What can hang from each mark
vogod: tata
ribide: ziten
gepa: tata
kade: sepir
kure: soze
sepir: kade soze ziten
ziten: nusoz potoz ribide sepir
nusoz: tata ziten

Each row was made from one small tree. The marks that hang from a mark follow it in brackets, in alphabetical order. Every link used is in the known rows. Write each row's tree.
Known rows
sepir{kade soze ziten{nusoz}}: [-19   0 -10   6  10  14 -13 -22 -26  12  -4 -10  -3   0   7   6 -13   0
   3   9   0 -22  12  -8  10   6 -23   6  -1  -9   5   1   3  -6   7   4
  -2 -61  -6 -15 -14   7  15  -6  21 -16  -3   3   0  12   0  -7   1  23
   2  13  -3]
ribide{ziten}: [  0   1  -4   1   3   0   2  -2   7   6   3   3  -9  -2   6   0  -1  -1
  -3 -11   6 -18   0   0  -3  -1  -7  10  -1  -6   0   1   0   0  -3   3
  -2  -5  -5 -16  -2  -3   3  -3   4  -4   9  -1  -2   4  -4   6  -5 -23
   0   1  -9]
nusoz{tata ziten}: [  1   1   0   0   5   0  12   1 -12  45   8   3   0   1   3   2  -2   2
  -8  -5  -8 -12  -6  -5  -5   5  -3  -4   7  -2   0  -1   0  -2   3   0
  -7   3   4 -13   9  -8  -8   5  12   1  -6  -5   0   1 -12  13   4  -9
   0  -7  -8]
sepir{soze ziten{nusoz potoz}}: [ -6   2  -6   4  12  12 -12 -23 -18   3   9  -6  -1  -5   4   1  -7   2
  -4  -7  -1 -22   5  -9   9  -1 -10  31  -4 -11   3   0   3  -4   5   4
   1 -55 -12 -23  -7   7   1  -9  23 -23   1  -1  -3  16  -7   3  -4  11
  -1  19 -15]
kade{sepir}: [ -7   1  -7  -1   1   9  -2  -8 -13  11  -6  -1   2  -1   0   0  -5   1
   9   6   5  -8   2   0   9  -3  -9   5  -1  -1   1   0   1  -1   7   6
  -2  -9   1   1  -6   0  -8   0   6  -7   8   6  -2   9   3  -4  -1  11
   2  -9   5]
sepir{kade soze}: [-17   1  -7   0  -2   6 -15 -11 -18  24  -9  -4   0  -2   4   4  -9   0
   5  22   5 -12   6  -2   7   6 -19 -18  -1   3   2   0   1  -4   8   5
  -3 -33   4   0 -11   3  -8  -1  16  -4   6   1  -2  -2  11 -16   6   7
   2   0   3]
ribide{ziten{potoz sepir}}: [ -1   5  -4  -1  11   3  -1 -13  -8  15   0   7 -13  -5   3  -6  -5   2
  -3 -14   1 -26   4  -3  -2 -11 -14  38   1 -15   1   5   2  -7   0   9
  -3 -22  -4 -35 -10  -3 -35  -6   6 -27  21   1  -9  14  -5  17  -9 -50
   0   0 -10]
kade{sepir{soze ziten{potoz}}}: [-15   3 -11   4  14  15 -15 -28 -28  10  -9  -2   3  -9   4   1 -11   3
   7   5   6 -34   6  -4  19  -3 -25  17  -4  -6   7   0   2  -4  11  12
   0 -63  -6 -17 -10   1 -22  -5  22 -25  16   5  -5  14   0 -10  -3  25
   2  -1  -8]
ziten{nusoz potoz ribide sepir{kade soze}}: [-20   5  -5  -1   8  14 -19 -32 -26  40   5  -6 -10  -6   2  -4 -11   6
   3  -3  -4 -18  16 -22  12  -1 -25  39   1 -15   7   5   7 -15   8   7
  -6 -57  -6 -40 -31  13 -30  -8  20 -40  11   2 -11  25   6   7  -7 -36
   5  12  -7]
ziten{nusoz potoz sepir{kade soze}}: [-20   3  -6  -2   6  16 -19 -25 -29  38   2  -3  -4  -2   1  -1 -15   5
   4  12  -2 -19  16 -12   9  -3 -18  25   0 -13   6   5   5 -13   8   8
  -6 -50   1 -24 -26   9 -26  -7  26 -34  10   2  -9  21   6   5  -1 -24
   0   8  -3]
ziten{nusoz potoz}: [ -1   1  -1  -1   3   5  -1  -7  -3  11  15  -4  -1  -5  -1  -2   1   3
   0 -14 -10  -5   3  -7   1  -5   7  38  -3 -11   2   1   3  -4   1  -1
   0 -13  -6 -18  -9   7   1  -5  12 -22   2  -1  -2  17  -8  18  -5  -9
  -4  19  -5]
sepir{kade soze ziten{nusoz potoz}}: [-20   2 -11   4  11  15 -17 -26 -29  16   2  -8  -1  -9   6   3 -13   1
   4   1   3 -31  14 -11  11   0 -22  29  -4 -13   5   2   4  -8   8   8
  -2 -72  -8 -27 -14   7   0  -8  26 -30   8   4  -2  19  -3  -2  -2  12
   1  21  -9]
sepir{kade soze ziten{potoz ribide}}: [-21   4  -8   6  12  11 -20 -33 -26  17  -6  -6  -7 -11   8  -1 -10   3
   3  -8  12 -37  12 -12  16   1 -32  30  -2  -5   6   1   4  -6  11  11
   0 -80 -12 -34 -14   3 -16  -9  16 -28  17   2  -5  15  -1  -9  -4   3
   7  11 -11]
sepir{kade soze ziten{nusoz{tata} ribide}}: [-20   1  -6   5  11  12 -11 -34 -47  33   8 -11  -6   1  13   8 -13   1
   0 -15  -5 -32   9 -14   8  11 -35  20   6  -9   4   2   2 -10  12   1
  -4 -62 -10 -33 -19   9  -3  -6  25 -20 -15   0  -1  18  -2   1  -3  15
   6  10 -15]
ziten{nusoz{tata} potoz ribide sepir{soze}}: [ -7   6   1  -1   9   8  -8 -33 -38  46  20  -3  -6  -3   4   0  -9   6
  -5 -19 -12 -21   4 -16   5   1 -19  39   6 -13   3   5   3 -15   7   0
  -7 -34  -6 -39 -23  12 -43  -6  27 -31  -6  -3 -11  21  -1  15  -8 -35
   2   4 -14]
sepir{kade ziten{nusoz{tata} ribide}}: [-16  -1  -3   4  13  10  -2 -26 -45  20   9 -11  -6   2  12   6  -8   1
   1 -28 -13 -27  11 -10   4   5 -27  41   8 -13   4   4   3 -10  10   3
  -2 -51 -10 -38 -20   4   3  -6  13 -23 -16   2   1  22 -10  17  -6  14
   5  14 -10]
gepa{tata}: [  1  -1   3   1  -8  -3   2  -5 -21   2   3   0   5   5   2   2  -5  -1
  -1  -8  -2  -7  -5   4  -4   8  -5   4   8   3   1   1  -4   0   7  -2
  -1 -10   4  -5   2   2 -20   2   1   6  -5   3   2  -1  -1   4   1  14
   0   0  -8]
kade{sepir{soze ziten}}: [-12   2  -8   4   9  15 -13 -25 -23   9 -13  -3   0  -4   5   3 -11   0
   7  11  12 -27   6  -1  17   0 -27  -6  -1  -2   2   0   1  -4  10   8
  -1 -48  -5  -5 -10   0  -8  -3  16  -9   6   6  -3   6   5 -19   1  35
   5  -9  -3]
kure{soze}: [ -2  -1  -4  -2  -4   4 -10   4   0  11  11  -1  -2  -3   2  -2   1  -2
   1   0   4   0  -3   6   2   4  -1   0  -3  -4   2   2  -4  -3  -2   3
   0   1   0  11   3 -10   0   2   9   2  -1   2  -1  -8   5   2   3  -9
  -6  -5   4]
ribide{ziten{potoz}}: [  0   3  -7   1   6  -2   0  -6   2   8   6   4  -9  -6   5  -2   0   1
  -2 -19   4 -24   2  -6  -3  -6  -6  35  -4  -9   1   1   2  -2  -1   6
   0 -15  -8 -27  -3  -4 -15  -5   9 -19  19  -1  -4   8  -7  13  -8 -31
  -1   9 -12]
vogod{tata}: [  3  -4   4   1   0  -4   5   4 -22   4   4   0   1   5   5   4  -7   0
   1  -8  -6 -16  -2   4  -4   0  -7   1   4   5  -2   0  -4   2   1  -2
  -2  -2   5  -4  -2   0  -9   2  -3   7  -8  -1   1  -3  -7   2   1   9
   2  -3   0]
ribide{ziten{nusoz{tata} potoz sepir{soze}}}: [ -5   5  -4   0   9   8  -6 -24 -37  44  18   1 -11   0  10   1 -12   5
  -7 -15 -11 -38   2 -11  -3  -1 -18  34   4 -18   3   4   3 -12   4   2
  -7 -34  -4 -42 -21   7 -43  -8  33 -29  -1  -3  -9  21  -2  22  -9 -45
  -3   2 -18]
ribide{ziten{nusoz potoz sepir{soze}}}: [ -4   5  -7  -1  10   8 -10 -23 -14  33  13   2 -13  -3   3  -5 -10   4
  -6  -9  -1 -28   8 -14   3  -4 -13  37  -2 -21   4   4   6 -11   0   5
  -5 -36  -8 -37 -22   7 -27 -10  25 -33  14  -2 -11  19   0  15 -10 -50
  -1  10 -12]

Which tree is each row?
[ -4   2   3  -1   5   1   4 -20 -23  28  26  -6  -1  -6   3   1  -1   4
  -4 -38 -22 -13   2 -18  -3   1  -5  50   4 -10   2   1   3  -8   5   0
  -2 -18 -10 -36  -9   8 -16  -4  16 -24 -10  -2  -4  21 -13  25 -11 -18
   0  15 -16]
ziten{nusoz{tata} potoz ribide}
[-18   3  -8  -1   4  10 -15 -15 -28  27 -14  -1  -3   3   2  -1 -13   2
   4  26   5 -14  13  -1   9   2 -25 -14   2  -3   4   5   2  -9   8   5
  -6 -37   8  -7 -21   3 -30  -2  13  -9   9   3  -5   2  16 -11   5 -13
   3 -12   1]
ziten{sepir{kade soze}}
[ -5   3   0   6  12   6  -5 -20  -8  -3   2  -2  -7 -11   3  -2   0   2
  -2 -28   4 -23   4 -12   8  -6 -16  46  -1  -9   4   1   3  -3   4   8
   3 -48 -15 -37  -8   0 -12  -6   2 -25  12   0  -5  17 -11   6 -11  -5
   6  13 -12]
sepir{ziten{potoz ribide}}
[-14   1   0  -4   3   9  -1 -15 -49  33   5  -4  -2  10   7   4 -12   3
   1  -2 -20 -16  12  -1  -2   1 -18  17   8 -13   2   6   2 -13  10   0
  -6 -26   7 -21 -25   5 -24  -1  17 -21 -14   3  -2  18   1  20   2  -9
   0  -2   0]
ziten{nusoz{tata} sepir{kade}}
[-13   4  -8  -1   6   9  -4 -13 -19  21 -11   4 -14   3   8  -3  -9   1
   3   2   8 -28  14   2   0  -5 -26  16   3 -13   3   4   4  -9   5   9
  -5 -29   3 -28 -23  -4 -25  -4   3 -19  16   3  -4  12   4   9  -3 -36
   3  -7  -1]
ribide{ziten{sepir{kade}}}
[-12   3  -8  -1   8  11  -3 -16 -16  27   0  -1 -16   4   8  -2  -9   1
   1  -4  -6 -23  15  -6   0  -4 -20  30   2 -19   5   4   6 -11   4   7
  -5 -29  -1 -34 -24   3 -10  -7  10 -28   7   2  -7  22  -1  18  -5 -36
   1   5   1]
ribide{ziten{nusoz sepir{kade}}}
[ -5   4  -3  -1   6   9 -13 -21 -17  29   9  -1  -3  -2  -1  -4  -8   5
  -2   4  -9 -12   7 -11   6  -4  -8  27  -2 -12   3   4   5 -12   3   1
  -4 -34  -2 -21 -19  12 -28  -6  21 -25   5  -1 -10  18   5   8  -3 -29
  -2   8  -7]
ziten{nusoz potoz sepir{soze}}
[-14   3  -5  -3  10  10   1 -16 -42  40   8   0 -11  11  13   3 -13   3
   0 -12 -16 -31  12  -3  -5   2 -26  28   8 -20   2   5   2 -13   8   3
  -8 -26   3 -40 -27   1 -23  -5  18 -26  -6   2  -3  22  -2  26  -5 -33
  -1  -2  -9]
ribide{ziten{nusoz{tata} sepir{kade}}}
[-21   2  -7   5  12  14 -16 -38 -29  21   6 -10  -7 -10   7   2 -10   2
   2 -14   2 -27  12 -22  15   2 -27  43  -2 -13   7   1   5  -9  10   9
  -1 -77 -15 -37 -21  10  -1 -10  24 -35   9   1  -5  23  -3   2  -7   2
   5  25 -12]
sepir{kade soze ziten{nusoz potoz ribide}}
[ -4   3   2  -2   8   6  -5 -24  -8  21  14  -2 -11  -3  -2  -8  -3   5
  -1 -24 -10  -6   9 -17   6  -6  -6  58   3 -16   3   6   7 -10   3   4
  -2 -27  -8 -41 -24   8 -25  -6   6 -36   7   0 -10  24  -7  24 -13 -43
   3  15  -9]
ziten{nusoz potoz ribide sepir}
[ -7   3  -3   7  12   5 -13 -29  -9   7   1  -4  -7 -12   5   0  -5   2
  -2 -15   9 -27   5 -14  12   0 -21  29  -2  -3   3  -1   3  -4   5   7
   2 -62 -16 -30  -8   3 -16  -8  13 -23  12   0  -7  12  -3  -7  -7  -2
   6  10 -17]
sepir{soze ziten{potoz ribide}}
[ -7   6  -2   1  11   6  -2 -26 -24  72   9   5  -6  -6   2  -3  -7   7
  -7 -10  -2 -29  -4 -19   6   2 -23  23   8  -9   3   3   4 -13   7   6
 -10 -36  -3 -40 -12   0 -51  -1  22 -22   9  -6 -13  12  -6  11  -3 -48
   6  -9 -20]
nusoz{tata ziten{potoz ribide sepir{soze}}}
[-12   4  -3   2  14  14  -1 -35 -45  26  15  -8  -3  -7   9   3  -6   4
   3 -38 -14 -35   7 -17  12  -2 -24  65   6 -16   5   2   4 -10  11   6
   0 -53 -13 -47 -17   4 -20  -7  19 -38  -5   4  -4  33 -16  22 -14  16
   3  10 -13]
kade{sepir{ziten{nusoz{tata} potoz ribide}}}
[-17   3  -8   0   8  13 -10 -16 -15  60 -13   3  -7   0   3  -2 -13   2
  -1  31  11 -16   5  -9   9   3 -23 -15   3  -7   6   2   3 -10   8  10
 -11 -39   9 -10 -11  -2 -19   2  17 -14  14   0  -7   4   4  -7   9 -28
   5 -12   4]
nusoz{ziten{sepir{kade soze}}}
[-17   1 -10   4   7  11 -15 -18 -28   6 -14  -5  -2  -2   9   5 -12   0
   3  14  13 -28  11   0  10   3 -27  -9   0  -3   5   0   1  -3  10   7
  -1 -60  -2  -9  -8   0  -2  -6  15  -8   6   3   0   3   7 -18   5  25
   4  -1  -3]
sepir{kade soze ziten}
[-16   6  -8   5  13  15 -17 -39 -25  19  -3  -5  -6 -13   4   0  -8   3
   6 -11  10 -33   6 -17  22  -2 -31  33  -1  -5   6   1   3  -6  11  12
   0 -67 -14 -31 -15   4 -27  -6  19 -29  20   3  -6  19   0 -10 -10  11
   7   5  -9]
kade{sepir{soze ziten{potoz ribide}}}
[ -2   2   1   0   6   2  -3 -19   0  16  20  -6  -7  -9   1  -5   4   4
  -1 -29 -10  -3   4 -20   3  -2   1  51  -1 -13   3   1   5  -6   0   3
   0 -20 -13 -30 -11   8  -4  -6   8 -28   3  -3  -5  21 -10  16 -13 -25
   2  22 -10]
ziten{nusoz potoz ribide}
[ -1   4  -3  -3  11   4   4 -18 -35  32  18   3  -9   5   8   0  -8   5
  -7 -28 -13 -33   4  -6  -7  -6 -13  54   5 -23   2   5   3 -12   3   2
  -4 -18  -4 -45 -18   1 -35  -7  21 -33   0   0  -7  25 -11  35 -12 -46
  -4   5 -16]
ribide{ziten{nusoz{tata} potoz sepir}}
[  0   2   2  -3   3   4   3 -13 -35  26  12  -1   1  10   3   2  -7   4
  -4 -11 -20  -7   3  -1  -4   1  -7  16   9 -12   0   4   2 -11   4  -4
  -5  -2   4 -20 -19   6 -24  -2  11 -16 -20   0  -3  15  -3  22  -4 -13
  -2  -2  -5]
ziten{nusoz{tata} sepir}
[-21   4  -7  -2   5  12 -21 -20 -31  33 -10   0  -1  -4   1  -3 -14   3
   4  18   4 -26  11  -4   9  -3 -26  10   0  -7   5   5   3 -11  11  10
  -5 -51   6 -19 -24   3 -41  -4  19 -24  18   3  -8  12  11  -5   2 -20
   2  -3  -2]
ziten{potoz sepir{kade soze}}
[ -1   4   2   0  10   2  10 -17 -18  56   6   5  -9   3   1  -1  -3   4
  -8 -15  -3 -18  -2 -13   0   4 -15  17  12  -8   3   4   2 -10   5   4
  -9 -11   0 -32  -9  -3 -32   3   6 -14  -4  -5  -8  10  -9  19  -3 -43
   7 -14  -8]
nusoz{tata ziten{ribide sepir}}
[-10   3  -5   1  13  14  -1 -26 -49  18  11  -6   3  -1   7   5  -9   4
   6 -24 -15 -33   5  -5   8  -2 -20  50   3 -16   4   1   3  -8  12   6
   1 -45  -6 -34 -12   3 -20  -4  26 -32  -6   6  -1  30 -13  21  -8  27
  -2   8 -10]
kade{sepir{ziten{nusoz{tata} potoz}}}
[-15   4  -3  -1  11   8   1 -26 -34  69   3   3  -8  -3   3  -3  -7   6
  -3 -14  -3 -33   5 -15   3  -1 -27  39  11 -14   5   5   4 -15  13  12
  -9 -41   2 -46 -19  -6 -45   0  17 -31  12  -1  -9  21 -10  21  -4 -48
   6  -7 -12]
nusoz{tata ziten{potoz ribide sepir{kade}}}
[-18   5 -11  -1   8  10 -18 -21 -26  35  -8   3 -13  -4   7  -4 -14   3
   1   7  12 -42  11  -8   7  -6 -29  22  -1 -14   5   4   4 -11   6  12
  -6 -53  -1 -35 -26   0 -43  -7  21 -30  27   2 -10  12   9   1  -4 -47
   2  -4  -8]
ribide{ziten{potoz sepir{kade soze}}}
[-21   5  -5  -1   7  12 -20 -31 -25  38  -6  -2  -8  -7   2  -6 -12   5
   3   6   5 -23  11 -15  12  -3 -31  23   1  -6   7   5   4 -12   9  10
  -5 -56  -2 -32 -29   5 -44  -6  17 -30  20   2 -11  15   8  -2  -4 -35
   8   0  -5]
ziten{potoz ribide sepir{kade soze}}
[ -4   5  -2   2   9   7  -5 -20   6  56  -1   4 -11  -4   0  -4  -5   3
  -8   8  11  -8  -2 -19   9   4 -16  -1   5  -6   4   2   5  -9   3   7
 -10 -28  -3 -21 -15   1 -21   1  10 -14  13  -5 -12   2   2  -1  -2 -49
   9  -9  -9]
nusoz{ziten{ribide sepir{soze}}}
[-13   2  -7  -2   7   9   1  -8 -11  48 -12   4  -7   4   0  -3  -8   2
   0  16   5 -13   7  -5   6  -4 -16   3   5 -10   4   2   3 -10   9  11
  -9 -25   9 -17 -14  -6 -14   2   7 -13  13   1  -5   8  -1   7   4 -28
   4  -8   5]
nusoz{ziten{sepir{kade}}}
